Each row was made from one path, in order. Every step used is in the known rows, and no mark comes twice. Write each row's path.
(in the rows, 128 means zero)
Known rows
B W: [127 107 133 125 108 111 122 119 151 127 127 139 113 129 151 115 113 123
 157 124 126 116 163 112 133 104 104 134 146 124 132 117 117 124 117 126
 106 115 105 152 114 131 115 133 149]
Z V Q: [122 111 126  98 133 125 122 129 148 127 118 111 130 157 112 149  98 158
 100 138 130 141 139 110 132 101 141 122 141  96 133 152  69 119 105 147
 131 152 119 169 190 142 117 126 163]
F C: [119 118 130 146 141 155 159 128 145 147 124 113 114 145 146 140 128 153
 140 136 116 152 117 131 126 128 141 132 122 150 134 111 116 119 167 121
 141 139 120 139 129 138 111 112 149]
Z V L: [112 117 125  97 115 141 115  96 145 128 125 137 143 155 112 129  64 153
 106  83 130 145 149 111 131  84 117  91 133 127 106 136  66 113 114 115
 133 132  97 159 143 112 117 101 192]
B L V Q: [125 145 115  89 117 109 157 133 164 101  86 111 105 160 114 144  36 163
 132 171 122 121 133 134 153  78 143 140 139  93 146 149  72 126 108 154
 147 132 122 204 175 128 110 142 126]
B W F C V L: [106 133 109 111 113 168 157  90 202 161 107 122 121 167 126 113  21 128
 185  95  97 158 167 115 169  84 105 132 145 171 131 122  35 100 124 135
 146  97 107 183 133 144  92 111 169]
F C V Q K: [135 140 131  98 173 151 155 140 157 141  96 118  99 164  94 155 108 146
 106 166 128 153 131 135 136 124 158 139 161 153 177 124  73  92 144 155
 121  95 107 211 231 185  92 125 143]
V C F W: [145 129 126 130 104 190 149 110 169 171 133 131 108 172 156 104 109 141
 137 107 121 136 152 109 138 129 109 128 132 119 156 123 100 132 153 133
  97  95 133 160 168 166 166 123 169]
L V: [124 123 111 108 116 116 146 145 141 133 113 110 125 153 127 125  81 112
 143 128 126 101 119 121 148 106 140 123 141 124 129 143 116 141 103 105
 158 108 138 137 144 125 133 133 135]
K Q V C F: [151 147 115 123 127 155 171 132 173 161 117 111 122 192 131 128 103 101
 153 179 150 126 160 100 154 120 131 110 137 134 170 166  91 122 104 104
 154 137 140 192 231 174 161 128 131]
B W K: [125 122 121 112 112 122 102 138 130 135 136 152 103 108 145  82 120 136
 164 120 122 112 201  94 124  81 121 128 170 122 126 125 113 117 128 128
 103  94 109 163 122 127 117 140 160]
F C V L: [113 144 128 105 136 157 168  99 175 153 125 133 114 169 110 136  59 147
 115  97 116 157 117 142 149 105 121 124 132 162 134 111  69  99 156 121
 136 120  98 177 149 138  84  97 150]
L V C F W: [136 125 106 107  86 176 167 130 185 173 126 108 112 193 149 100  64 120
 148 106 116 109 142  97 157 116 122 116 149 112 158 144  84 141 129 110
 121  73 146 166 185 158 166 132 172]
Q V: [122 106 112 116 128 106 136 114 138 133 112 119 140 132 127 139 113 117
 148 137 139 149 120 113 130 109 139 119 144 135 145 124 111 140 107 108
 159 111 113 150 159 127 124 126 136]
F W K: [123 118 122 121 111 143 116 118 124 171 146 136 103 104 137  95 130 146
 151  98 126 141 182  94 124  94 132 133 163 110 147 114 118 125 193 130
  94  90 119 144 154 136 142 141 159]
Q V C F W B: [143 129  84 102 115 163 163  88 161 165 148  93 124 170 123 103 104 129
 193  98 130 160 156  95 136 104 116 112 163 101 163 130  62 128 149  95
 132  90 122 203 207 145 146 117 164]
K Q V: [131 125 126 128 135  97 150 123 147 142 121 101 132 144 126 150 110  99
 158 172 157 133 153 107 146 111 138 123 141 124 166 156 123 127 129  89
 160 150 125 167 204 145 136 148 111]
V Q K: [152 141 144 110 158 142 117 148 121 116 116 129 104 142  82 136 130 152
 101 177 137 138 152 128 108 137 145 139 149 119 166 131 100 108 128 154
  91  98 118 179 212 165 123 146 139]
W K Q V C F: [144 158 101 114 124 166 153 148 151 174 120 121 108 173 127  99 108 111
 165 175 149 122 195  78 141 105 155 102 160 130 169 176  89 121 118 105
 156 116 142 204 234 167 166 137 142]
Q K: [136 129 130 117 147 139 116 139 111 124 111 137 118 127 103 118 139 122
 118 142 137 129 152 119 109 132 144 119 145 141 141 119 138 117 122 127
 113  85 116 151 165 151 136 139 148]
W F C V Q: [117 150 110 108 146 163 167 135 184 164  95  93 117 170 104 151  77 140
 156 158 101 163 119 125 171 121 150 156 141 144 151 155  43 111 127 169
 171 128 146 174 200 165 108 123 123]
C F W J: [122 134 102 111 124 180 137 122 129 166 126 142 113 120 148  96  98  98
 136  84 123 140 152 118 118 116 121 134 135 122 173 120 108 157 133 152
 110  86 122 150 148 140 166 117 107]
J W F C V L: [101 125  83 137 103 164 170  77 190 129 105 105 129 152 111 109  24 115
 183  85  91 158 157 125 172 121  99 140 146 180 138 139  47 105 144 155
 138  87 107 150 147 146 108 122 181]
C V: [128 137 115 101 125 115 139 113 142 143 120 137 137 137 122 135 105 104
 120 112 135 123 126 131 156 116 127 133 144 137 132 140 114 120 108 132
 147 109 128 150 148 131 115 119 112]
Z V C F: [131 120 100 103 116 174 129 121 158 154 116 137 138 188 140 120  99 133
 119 106 118 119 147  99 133 112 141  96 134 130 120 165  76 124  80 126
 158 120 133 167 170 145 154  98 192]
J W K Q: [133 132 106 161  99 110 134 129 129 115 141 113 106 109 128  87 122 103
 177 151 138 100 222  98 142 128 112 141 170 122 160 172 126 112 164 135
  96 127 124 148 174 149 152 172 143]
B L V C: [140 148 109  98  94 120 173 106 165 106  95 119  95 174 141 124  52 184
 160 145 101 118 141 127 148  84 154 133 113 126 134 133  81 127 106 104
 160 128 116 194 135 116 133 121 178]
W B L: [133 163  98 103 136 118 143  92 124 104 123 117 119 117 107 121 106 144
 173 123 121 139 167 129 121  94 133 127 133  95 112 138 111 115 146 125
 146 147 113 191 119  95 107 125 126]

Write each row's path
[139 120 119 120 117 123 157 103 147 125 124 112 113 164 132 133 115 175
 159 143 119 151 121 114 128 110 136 127 125 147 149 109  81 128 106  90
 150 121 109 164 168 139 137 110 171] | Q V C
[135 145 122 124 120 178 130 150 146 204 144 127 106 131 138  91 115  69
 148 137 158 113 222  78 146 111 130 116 175  96 172 170 129 129 187 142
 105 113 152 170 216 167 167 161 116] | C F W K Q
[141 139 125  82 147 126 134 171 134 112  99 105 102 161  81 136  80 136
 120 176 137 112 136 117 136 113 158 122 163 117 169 149  87 124 105 135
 120  77 128 187 224 161 127 153 148] | L V Q K
[116 111  85 156  90 136 134 109 145 104 110 103 136 117 128 102  94 100
 193 116 105 124 162 111 148 139 105 149 142 145 134 161 111 134 117 159
 126  95 136 101 124 137 146 154 158] | J W F
[112 142  97 114 134 163 163 123 170 178  98 101 135 149 122 139  86 110
 173 123 102 149 121 126 166 122 153 141 134 164 138 145  84 117 129 140
 190 119 146 144 151 144 117 112 133] | W F C V
[136 147 121  75 138 120 148 141 149  93  70 122  97 155  91 137  51 153
 119 185 130 123 160 125 134  82 171 132 149 108 165 147  83 114 107 154
 132  88 106 224 215 146 113 151 153] | B L V Q K
[133 137 101  98  77 166 174 102 192 158 101 125 100 185 161 108  29 148
 153 115 114 115 166 107 156  81 133 122 135 105 157 134  82 141 135 133
 136  89 126 204 173 143 154 125 181] | B L V C F W
[124 154 123  93 120 128 137  98 154 130 130 146 134 150  95 123  59 123
 103  91 134 136 132 137 154 107 106 122 136 141 124 128  81 104 120 126
 117  98 111 167 144 126 101 113 130] | C V L
[114 127 111 107 126 153 158 130 204 163  93 102 108 169 128 136  58 137
 184 150  98 152 153 118 173  93 130 161 163 138 154 142  38 107 118 166
 150 115 124 194 185 169  93 135 147] | B W F C V Q
[145 128 101 144  93 103 161 105 151 118 134  95  90 142 133  93 110 144
 207 165 132 125 211  85 142 107 122 138 168 141 183 158  81 110 148  95
 114 112 106 184 211 162 160 153 183] | J W K Q V C
[150 151  99  87  88 127 180  72 162 123 138  84  87 161 133 111  62 195
 214 106  98 134 176 116 147  66 130 132 136  84 145 124  61 124 171  87
 134 119 115 224 153 107 135 128 188] | F W B L V C
[109 113  82 147 105 144 167  98 181 142  96  93 137 142 132 115  72  95
 195 108  96 138 149 119 175 140 117 157 158 170 148 153  80 121 133 154
 160  91 127 129 145 153 121 130 162] | J W F C V
[139 127  86 137 116 107 144  93 119  80 160  98 133 109 110  92 124 115
 195  97 119 122 167 121 132 139  86 135 161 113 127 152 106 117 153 129
 100 119 121 140 126 118 122 141 142] | J W B
[123 152 124 111 133 130 140 122 138 145 134 124 109 141  96 109  71 122
 155 150 156 150 190  85 138  82 130 106 156 132 154 148  80 114 149  91
 133 126 107 196 208 133 129 142 139] | W K Q V L
[128 101 108 107  98 183 135  94 172 181 130 127 127 181 156 114  92 145
 124  84 121 131 169  88 139 103 121 106 144 113 142 147  72 128 130 123
 124 106 120 173 185 160 159 106 212] | Z V C F W
[136 137  96 108 131 175 136 109 134 170 157 108 135 135 122  98 115  83
 169  85 139 134 165 105 137 123 105 108 163  85 139 148 111 129 168 130
 111 103 143 167 165 137 133 130 118] | C F W B
[133 149  89  87  99 180 168 130 157 156 123 111  88 171 149  95  60 137
 163  83 104 121 145 119 137 108 131 129 130 131 180 129  63 159 106 116
 127  70 134 178 165 145 180 113 151] | L V C F W J
[151 146  85  86 101 173 167 117 162 163 153  85 106 188 125  91  78 124
 199  88 115 111 154  95 153 104 118 106 162  96 141 159  66 135 141  96
 131  93 151 190 187 139 156 131 163] | L V C F W B
[122 123 105 119 117 186 111 138 134 191 136 150 119 123 135  82 113  93
 135  93 137 124 190  88 129 106 131 116 174 105 153 143 128 136 169 156
 106  71 137 155 178 149 156 137 140] | C F W K
[139 130  99 111 121 164 157 122 159 146 107 125 132 179 134 118 100 115
 143 134 132 139 127 108 131 120 136 107 136 149 149 138  89 134  84 116
 159  95 125 172 181 152 149 114 155] | Q V C F
[127 112 119 128 118 177 131 125 155 180 132 135 133 137 144 107 101  85
 126  95 139 133 151 103 138 128 116 119 150 109 155 137 130 142 158 153
 104  93 136 138 165 153 146 136 132] | C F W
[144 147 110 125 128 183 145 137 156 144 124 131 117 175 137 107 115 134
 122 127 123 121 134 119 134 144 124 114 118 135 136 145 100 123 108 138
 128 112 142 153 147 154 154 107 149] | V C F
[130 104  94 142 105  93 144 117 139 121 130 105 112 110 127  98 102  92
 194 156 146 117 211  84 146 107 120 132 189 136 174 172 114 120 152 114
 120 104 113 164 210 148 145 167 151] | J W K Q V
[122 116  95 144  97 119 118 124 118 108 134 132 116 100 130  82 122 126
 166 111 119 114 189 107 124 121 113 138 171 136 144 140 116 125 146 153
  94  85 113 130 131 129 139 147 161] | J W K
[147 124 127 132 111 158 174 107 190 193 131  98 111 181 151 123  95 112
 165 149 151 144 179  89 156 113 122 124 153 118 195 146  92 132 150  99
 126 121 130 199 246 176 165 142 153] | K Q V C F W
[105 106  92 172 106 158 164 111 166 134 108  85 125 130 140 115  90 123
 204 121  87 149 154 113 144 142 116 151 137 162 143 142  93 127 152 151
 143 112 127 109 125 150 137 143 179] | J W F C
[155 151 102 112 118 189 150  95 151 160 165 103 108 166 123  90 127 136
 183  93 117 140 169 104 133 121 107 117 147  93 144 138  80 121 167 122
 101 110 137 183 170 148 151 116 157] | V C F W B
[143 138 115 103 101 129 168 131 156 123 127 101 102 179 134 120  86 168
 154 134 105 110 117 121 147 113 143 124 119 134 134 133  82 132 102  88
 148 117 137 153 149 135 151 122 171] | L V C
[128 152 108  97 166 178 154 147 165 157  78  96 107 162  81 142  82 133
 147 165 107 162 144 120 151 123 168 146 157 157 168 144  54 100 126 168
 153  84 137 190 236 185 111 134 146] | W F C V Q K
[129 139 139 120 134 115 155 105 164 137 125 111 120 156 104 141  65 119
 145 155 151 151 158 115 146  97 114 109 131 132 159 138  88 113 138  87
 136 143 108 182 201 137 123 137 128] | K Q V L
[146 152 128  78 154 127 127 144 139 123  98 136 113 149  73 141 109 123
  95 161 148 134 148 129 141 119 144 140 166 126 169 142  89  99 110 155
 111  81 119 199 232 171 108 139 124] | C V Q K
[129 133 123  97 123 114 150 164 151 119 115  98 111 166 107 142  68 143
 129 157 127 114 110 127 159 110 143 132 140 102 151 155  79 137 105 136
 134 121 141 166 189 141 123 147 124] | L V Q
[134 147 104  77 113 116 168  91 162 117 129  83  92 145 103 130  40 170
 189 134 114 140 169 118 150  58 126 142 159  52 159 141  52 123 175 130
 122 129 121 233 199 111 109 152 140] | F W B L V Q
[135 135  95  88  91 184 146 143 166 186 133 119  90 174 142  74  68 134
 163  99 115 103 177  76 147  94 141 112 168 113 159 150  77 135 137 119
 120  54 145 181 190 154 171 126 182] | L V C F W K
[126 120 104 113 122 158 138 135 152 211 129 120 123 136 136  99  97  61
 166 139 165 131 207  63 147  90 132 110 187 101 190 166 118 134 168 118
 131  92 136 193 252 167 162 154 127] | C F W K Q V
[123 124  99 135 104 108 148  99 149 110 134 122 111 130 102  91  50 117
 182 136 145 135 221  85 146  92  97 120 176 138 176 153  75 107 156 110
 101 100  91 182 209 141 135 158 168] | J W K Q V L
[131 120  91 106  99 182 144 104 156 192 125 129 106 151 144  82 101 135
 163 110 128 151 178  69 128  90 139 110 171 127 171 130  77 135 143 118
 123  63 121 188 212 163 165 120 188] | Q V C F W K
